Each row was made from one path, in order. Every step used is in the known rows, and no mark comes twice. Write each row's path.
In the rows, 128 means zero.
Known rows:
tidi > fubil > guvo: [143 147 130  86 181 129 160 161 161 146  28 137 125 107 138 126 125  84
  93 104 132 118 128 116 118 126 145  80 133 117 121 118 152  97  95 118
 129 153 109 125 116 119 138 150 102 137]
fazoraf > tidi: [135 134 119 132 161 133 121 149 167 137 133 127 135 147 133 146 181  84
 113 116 150 135 143 111 130 136 104 103 129 143 160 127 119 103 123  90
 129 138 150 118 138 141 126 154 133 139]
lege > tidi: [152 133 138 134 168 137 136 140 134 144 131 143 134 147 152 132 159 133
 112 116 150 139 137 107 133 122 108 116 149 152 129 117 124  98 119  99
 152 143 137 131 134 112 140 153 138 141]
fazoraf > nozego > migo > menol: [ 91 128 160 169 152 114 132 147 144 164 149 106 133 117 125 132 142 146
 126 101 123 177 179 103 126 148 122 120 167 132 134 124 139 179 134 135
 109 134 122 117 147 134 137 133 129 135]
fazoraf > nozego > reduse: [132 129 155  99 134 146  97 144 157 119 143 103 125 124 131 122 115 134
 132 110 116 142 127 123 134 154 129 145 137  94 137 131 129 176 163 146
 120 109 113 138 103 124 130 116 127 137]
pepod > todid: [115 132 134 112 119 141 108 121 158 145  99  86 134 131 125 137 106 145
 144 194 127 131 110 135 130 122 123 129 165 143 106 117  69 125 172 134
 130 110 132 142 112 139 107 106 126 130]
nozego > fazoraf > tidi: [145 134 118 129 171 139 114 120 200 145 131 117 136 148 132 148 182  97
 131 111 124 147 148 118 131 135 101 116 113 142 173 130 110  95 120  92
 125 152 141 125 152 126 123 157 140 139]
migo > peto > pepod: [138 118 121 159  89 123 105 127  86 106  61 105 135 125 152 141 136 141
 137 214 113 141 149 145 130 149 133 145 162 130 130 124 152 159 149 121
 130 119 122 138 129 160 110 100 107 142]
fazoraf > tidi > fubil > guvo: [147 148 126  89 194 133 156 173 179 153  32 138 129 115 140 135 152  62
  84  99 143 121 134 109 119 131 135  70 135 123 137 119 144  85  93  99
 129 157 121 122 121 125 138 162 103 144]
menol > migo > tidi: [120 133 128 136 149 124 149 139 148 164 129 137 157 125  98 119 148  65
 148 122 174 154 156 115 125 136  95 121 155 138 133  89 119 121 117 115
 171 131 131 128 152 136 139 147 136 135]
tidi > migo > peto > pepod: [126 131 116 148  77 121 111 129  89 111  82 122 147 137 144 134 171 138
 145 211 112 139 152 151 129 155 139 141 173 140 127 116 154 146 146 118
 130 126 121 136 135 158 118 108 106 144]
peto > pepod > nozego > migo > tidi > fubil: [130 138 152 113 168 122 150 166 174 220  83 131 146 100 120 134 134  51
 123 159 145 154 149  86 119 128 132 102 166 142 122 114  92  73 123 111
 167 127 109 142 139 140 131 130 129 141]
todid > pepod: [ 97 120 124 120  82 124 115 139 125 125  92 109 142 131 136 151 107 126
 133 168 115 127 122 116 127 119 140 127 144 138 117 123  93 120 153 118
 120 117 130 143 122 157 107 124 122 125]
tidi > fazoraf > nozego: [ 82 133 158 127 121 103 114 169 138 141 157 122 140 133 133 130 134 124
 114 104 131 143 152 168 127 161 133  95 177  91 112 130 145 178 122 141
 112 147 123 120 125 122 117 155 132 136]
menol > migo > nozego: [ 60 103 140 154 123 125 154 128 104 132 127 129 152 150 110 102 133 162
 152 133 151 156 143 142 128 148 128 125 179 127 140 132 146 167 138 104
 108 126 129 109 151 135 132 127 136 135]
fazoraf > nozego: [103 120 151 146 121 111 116 147 134 129 145 107 127 124 132 126 128 149
 107 111 128 140 138 143 133 145 131 105 164  90 135 136 150 185 131 143
 114 134 110 123 122 133 118 133 135 138]
pepod > nozego > reduse: [167 144 161  82 137 177  99 138 147 145 134 128 132 129 125 118  95 129
 147 145 115 133 113 118 130 147 138 161 127 118 129 120  61 140 190 117
 142  98 117 142 103 112 123 108 132 131]
tidi > fazoraf: [ 98 145 137  98 125 117 125 160 138 143 144 149 146 142 129 132 137  92
 135 114 130 131 149 162 119 153 130 113 149 132  95 119 123 110 117 124
 129 146 146 124 134 112 125 158 124 124]
nozego > fazoraf > tidi > migo > peto: [170 135 111 134 137 120 104 129 119  85 138 137 163 159 128 125 212 101
 140 175 140 153 173 129 130 159 115 125 166 148 159 108 139 149 120 102
 141 146 136 122 150 134 143 131 122 154]
peto > migo: [154 120 135 137  79 133 136 127  98 138  58 133 158 130 130 131 105 140
 144 140 104 130 132 110 135 150 126 138 148 134 115 133 132 152 143 124
 133 113 138 133 139 126 132 116 134 130]
pepod > nozego > fazoraf > menol > migo > tidi: [125 141 138 141 164 137 139 131 170 186 129 130 165 131 104 121 170  84
 148 122 167 164 167 106 124 143  93 125 159 128 144  91  95 160 131 102
 174 137 135 123 170 131 130 156 141 137]
todid > pepod > nozego: [136 133 156 116  95 150 111 147 119 165 106 128 147 134 131 137  83 143
 131 190 121 126 114 125 127 131 153 131 162 136 114 120  27 123 185  93
 140 108 119 139 116 138  92 121 137 126]
fazoraf > menol: [105 138 132 148 151 129 118 141 149 143 129 116 139 138 143 136 191 142
 109 108 135 139 158  94 124 136 115 117 135 106 145 134 139 208 127 120
 126 135 153 111 153 136 129 145 123 132]
fazoraf > tidi > migo: [107 157 109 107 126 127 131 145 161 146 174 162 157 163 118 129 238  92
 131 111 148 129 147 130 126 147 123  99 150 161 144 112 132  84 120  93
 127 150 144 113 147 134 142 163 128 139]
lege > tidi > migo: [121 156 123 110 129 128 141 141 141 152 171 173 157 163 132 119 221 124
 132 111 146 131 144 126 129 138 123 109 162 167 121 104 136  82 116  99
 144 155 135 121 144 115 153 164 133 141]
migo > nozego: [ 80 102 138 148 139 116 134 140 103 116 128 124 134 134 120 109 123 153
 126 148 145 149 136 137 130 146 144 128 167 119 137 148 149 152 139 116
 100 111 126 119 143 132 125 120 129 132]
peto > migo > tidi > lege: [133 135 133 102 154 114 143 120 153 150  97 164 177 116 111 122 171  41
 152 117 155 146 163  91 121 172 116 114 161 131 108 105 122 111 125 108
 160 119 124 130 149 125 143 150 124 134]
fubil > guvo: [151 138 127 106 155 141 147 139 142 108  33 133 121 115 134 128 120 108
 104 107 125 120 123 139 124 134 139 100 121 116 126 122 154 112 109 122
 127 150 122 123 115 115 130 143 107 133]
migo > peto: [179 115 125 147 132 118 105 132  80  68 107 116 142 132 135 122 136 123
 128 187 135 148 156 126 132 145 122 138 159 127 141 119 141 184 127 126
 145 122 130 129 130 135 135 103 118 146]
migo > peto > pepod > nozego > reduse: [170 138 157  97 119 176  88 139 126 133 101 115 135 126 136 124 100 136
 151 188 108 140 124 127 130 157 142 171 142 120 129 119  72 155 200 112
 145  92 115 146 104 127 114  95 122 137]
tidi > migo > peto > pepod > nozego: [153 141 149 134  94 149 107 140  93 154  97 137 150 137 136 126 130 151
 142 221 121 136 136 152 128 158 153 140 181 137 120 113  72 142 181  93
 147 116 114 132 125 139 100 111 126 139]
donev > reduse: [141 141 138 119 141 174 100 131 154 144 136 119 127 123 125 115 107 125
 155 115 112 131 126  81 129  86 139 150 106 123 136 128 111 153  99 148
 117 108 125 135 133 115 143 115 132 137]
pepod > nozego: [155 139 159 121 133 152 122 139 118 165 129 141 137 131 125 121  99 145
 134 162 128 127 119 134 127 137 146 132 150 128 122 122  52 130 166 100
 147 116 117 127 120 117 108 123 142 128]
tidi > fazoraf > menol > migo > peto > pepod: [106 128 127 160  84 126 114 136  99 125  66 111 156 145 147 140 168 138
 151 196 117 150 168 149 125 161 118 133 181 126 125 111 149 193 146 111
 134 137 139 127 145 160 114 123 111 144]
tidi > migo: [104 153 115 104 102 122 136 131 136 140 169 163 152 150 115 116 200 122
 144 120 132 123 137 142 125 143 138 118 148 152 120 112 137 103 122 120
 126 145 128 119 139 125 143 147 126 132]

Write each row's path:
[ 47 113 149 156 151 126 152 151 120 149 134 135 165 167 126 109 179 156
 139 114 162 165 166 136 124 157 113 110 198 125 138 127 148 191 132  89
 114 140 151 101 167 127 135 155 138 142]
lege > tidi > fazoraf > menol > migo > nozego
[137 151 130  97 203 132 164 156 189 174  26 134 143 111 128 126 156  63
 105  95 146 138 153 101 116 132 124  82 140 114 135 103 144 115  89 109
 149 163 114 123 144 119 141 168 107 143]
nozego > fazoraf > menol > migo > tidi > fubil > guvo
[109 142 160  89 140 143 105 162 169 140 153 119 145 133 119 119 126  95
 144  99 133 152 148 137 127 167 117 135 158  99 124 109 121 172 156 138
 133 123 122 136 116 119 134 139 128 139]
menol > migo > tidi > fazoraf > nozego > reduse
[ 95 150 142 130 169 125 118 166 158 161 145 139 154 157 155 141 210 118
 107  94 146 147 177 110 121 150 104 101 160 123 123 122 133 178 116 102
 137 156 170 110 159 117 132 179 125 137]
lege > tidi > fazoraf > menol
[164 138 111 134 131 117 106 146 103  82 142 142 163 157 128 123 212  96
 131 176 150 146 172 126 130 160 117 116 173 148 153 108 141 153 122 102
 144 140 142 120 142 138 145 127 118 154]
fazoraf > tidi > migo > peto
[196 110 155 161 127 133 112 122  97  88  80 115 149 133 129 125 124 126
 144 204 111 168 159 122 132 149 125 134 168 136 144 127  92 169 150 110
 163 129 135 128 127 125 132  83 135 149]
pepod > nozego > migo > peto
[114 134 125 127  81 137  97 124 135 131  67  81 147 137 137 142 136 151
 157 252 117 140 127 146 131 140 131 139 194 151 103 109  86 139 183 128
 132 108 127 147 116 161 101  91 111 140]
tidi > migo > peto > pepod > todid
[ 93 164 131 132 167 119 135 161 125 176 202 157 151 145 134 121 205 136
 126 100 162 150 178 101 122 150 123 121 177 168 121  95 146 133 120 110
 119 133 126 114 160 126 151 173 117 135]
lege > tidi > migo > menol
[137 138 141 157 148 144  99 115 156 155 102 104 150 143 148 140 179 164
 134 158 106 156 166 110 126 149 118 140 144 107 157 130 100 215 150 105
 133 140 136 120 164 129 108 136 129 140]
migo > peto > pepod > nozego > fazoraf > menol
[116 139 138 149 129 123 132 153 100 167 122 130 152 122 129 128 122 146
 132 120 131 149 172  89 126 157 124 142 165 144 116 114 145 182 139 125
 112 106 128 121 156 134 136 141 117 126]
peto > migo > menol
[133 106 141 175  78 119 110 124 100 107  44  92 136 123 146 144 137 146
 141 208  95 161 155 144 132 152 134 135 176 124 137 132 150 164 152 127
 131 129 124 137 128 159 113  89 117 148]
fazoraf > nozego > migo > peto > pepod
[120 139 129  99 179 114 138 120 167 142 131 162 161 114 106 120 182  37
 145 111 167 145 160 100 117 160 119 109 150 128 114 103 119  99 119 111
 156 125 119 127 144 125 140 155 123 133]
migo > tidi > lege
[101 132 149 160 155 121 139 139 143 164 140 116 133 120 124 132 140 134
 136 109 121 171 173  95 123 142 123 130 151 152 131 120 129 145 133 127
 116 128 131 120 149 131 140 130 125 129]
nozego > migo > menol
[ 50 107 141 164 137 125 148 134 118 140 128 123 156 156 116 106 163 168
 141 124 154 162 157 127 126 152 121 119 184 116 148 134 150 204 139 101
 105 130 141 101 163 140 131 135 135 137]
fazoraf > menol > migo > nozego
[ 93 148 136 104 141 119 139 167 151 168 144 156 165 139 109 126 153  47
 149 112 162 149 167 154 117 157 107 109 167 139  97  91 117 107 111 115
 158 148 147 125 152 118 133 172 129 129]
menol > migo > tidi > fazoraf
[151 139 158  77 118 176  92 146 147 143 115 118 139 131 130 130  84 129
 149 163 107 133 111 113 129 144 143 161 136 126 124 118  44 135 200 111
 139  95 118 149 100 126 111 106 128 129]
todid > pepod > nozego > reduse
[146 120 142 145 157 121 142 133 167 151 101 122 142 108 102 132 141  54
 138 135 143 170 155 101 127 130 107 123 140 143 135 115 113  89 122 125
 173 128 138 135 146 130 140 123 139 136]
nozego > migo > tidi
[166 141 144 131 127 154 110  99 154 165 104 130 151 146 140 132 148 161
 161 179  97 152 144 148 130 146 132 151 151 144 139 114  74 112 158  94
 145 145 106 138 150 110 108 130 140 141]
lege > tidi > migo > peto > pepod > nozego > fazoraf
[ 99 117 147 104 138 158 123 135 138 121 130 120 142 142 117 104 121 141
 162 126 129 153 130 126 130 157 126 157 148 116 141 127 123 169 169 119
 115 104 126 127 124 125 140 111 128 134]
menol > migo > nozego > reduse
[ 92 123 134 157 167 127 116 118 166 145 126 105 144 144 138 130 188 165
 129 112 120 160 166 108 127 143 117 133 137 104 162 146 140 210 129 115
 110 142 142 112 175 125 123 145 129 134]
migo > nozego > fazoraf > menol
[ 77 145 139 140 132 135 149 139 156 171 134 142 169 172 131 126 201 131
 150  84 148 148 169 126 120 146  89 103 168 132 127 100 126 188 120  94
 143 170 161 104 162 125 140 173 138 138]
lege > tidi > fazoraf > menol > migo
[100 169 130 127 168 129 122 155 159 189 203 150 155 148 121 127 205 122
 136 109 151 153 181 111 121 160 126 122 165 163 141  99 114 131 134  96
 110 134 123 109 167 129 134 175 123 134]
pepod > nozego > fazoraf > tidi > migo > menol
[132 133 119 149  88 125 113 135  91 118  84 126 149 143 153 136 183 139
 141 208 123 143 155 143 131 153 133 135 179 148 127 113 154 132 143 108
 138 130 125 136 137 154 122 118 109 149]
lege > tidi > migo > peto > pepod
[ 91 150 137 127 166 117 118 173 164 163 144 132 157 140 133 137 200  82
 114 105 157 150 183 109 118 155 108 108 155 113 123 116 132 183 113 115
 143 143 165 112 165 128 129 173 119 132]
migo > tidi > fazoraf > menol
[161 133 116 133 116 115 108 133  86  77 138 140 159 149 127 114 185 117
 140 184 139 143 163 133 129 157 128 130 173 142 136 108 148 165 124 120
 144 133 131 123 138 134 144 115 116 148]
tidi > migo > peto
[117 135 129 147 158 135 114 108 181 152 125 107 141 142 140 139 190 152
 130 103 111 150 161 101 125 135 111 132 119 106 158 135 130 198 125 122
 123 150 142 117 167 122 124 150 131 133]
nozego > fazoraf > menol
[116 128 128 109 171 127 134 107 188 142 104 153 172 145 122 131 203  75
 155 100 136 154 164 104 123 176 113 105 154 133 143 129 117 107 131  83
 121 138 132 117 159 121 134 160 133 140]
peto > migo > nozego > fazoraf > tidi > lege
[ 91 135 131 152 126 142 146  99 170 167 122 120 161 160 121 125 187 156
 163  93 122 152 158 119 124 135  93 124 141 122 151 110 122 200 128 108
 134 164 142 108 168 128 135 153 143 136]
nozego > fazoraf > menol > migo
[128 135 152 107 168 120 148 168 176 214  89 132 152 103 117 135 128  45
 119 155 146 153 147  75 119 121 133  96 166 143 120 112  73  74 126 108
 167 125 113 145 137 140 131 132 131 140]
todid > pepod > nozego > migo > tidi > fubil
[114 139 124 102 175 123 132 120 184 137 134 159 157 139 123 134 215  56
 138  96 153 135 156 103 120 163 112  91 144 136 137 119 116  97 123  87
 130 139 138 114 139 129 136 166 126 137]
fazoraf > tidi > lege
[144 140 145 101 190 120 162 170 180 160  20 128 132  97 127 128 132  53
  90 101 141 142 144 109 121 135 136  71 152 110 127 115 147  95  92 120
 147 156 108 129 123 122 140 150 109 146]
fazoraf > nozego > migo > tidi > fubil > guvo
[ 89 164 118 129 168 121 127 151 161 176 202 146 152 146 122 128 216 120
 135  99 150 155 184 107 121 156 120 120 158 164 143 102 139 130 120 107
 104 139 128 111 169 132 141 175 117 134]
nozego > fazoraf > tidi > migo > menol
[ 92 119 148 112 145 156 121 138 147 125 131 113 145 146 118 108 142 147
 155 119 133 157 141 114 129 159 123 155 149 110 147 130 130 193 169 116
 114 106 134 124 134 129 140 118 126 135]
fazoraf > menol > migo > nozego > reduse
[ 89 136 168 161 163 112 132 164 147 173 154 118 141 131 133 135 156 135
 124  95 133 182 189 109 124 156 117 111 181 143 124 117 138 159 126 122
 118 144 132 116 150 122 139 153 132 138]
lege > tidi > fazoraf > nozego > migo > menol
[106 129 126 107 186 123 132 104 196 138 129 150 162 144 120 130 213  72
 150  99 143 152 162 110 122 167 113 101 146 134 148 127 118  99 125  84
 120 145 130 116 155 121 134 166 131 140]
migo > nozego > fazoraf > tidi > lege
[ 67 123 126 133 140 117 136 151 127 128 162 149 154 159 112 111 200 128
 130 137 159 150 152 138 129 161 140 110 182 143 149 137 152 124 132  92
  99 127 138 107 155 136 135 144 127 140]
fazoraf > tidi > migo > nozego
[127 141 131 100 189 112 147 171 165 199 122 140 142 102 119 126 143  41
 107 132 169 138 148  83 119 123 126  99 154 132 124 110 121  87 101 123
 157 123 109 140 142 138 140 148 119 139]
migo > tidi > fubil
[142 117 170 154  96 151 136 113 147 166  59 118 138 126 126 139 111 143
 155 172  82 158 129 130 129 135 137 130 148 143 128 137  66 101 171 103
 150 138 131 132 123 128 113  94 149 134]
peto > pepod > nozego > migo
[155 149 136  90 197 135 163 167 163 157  31 146 128 116 150 128 141  84
  85  98 144 122 133 107 120 125 135  76 145 129 121 115 147  80  89 104
 143 159 115 127 119 111 142 161 108 144]
lege > tidi > fubil > guvo
[115 161 118 112 116 140 123 129 182 173 152 155 159 164 124 135 227 110
 148 136 122 138 147 142 126 153 126 112 150 165 148 111 104  75 140  84
 127 153 131 120 154 131 126 161 135 140]
peto > pepod > nozego > fazoraf > tidi > migo
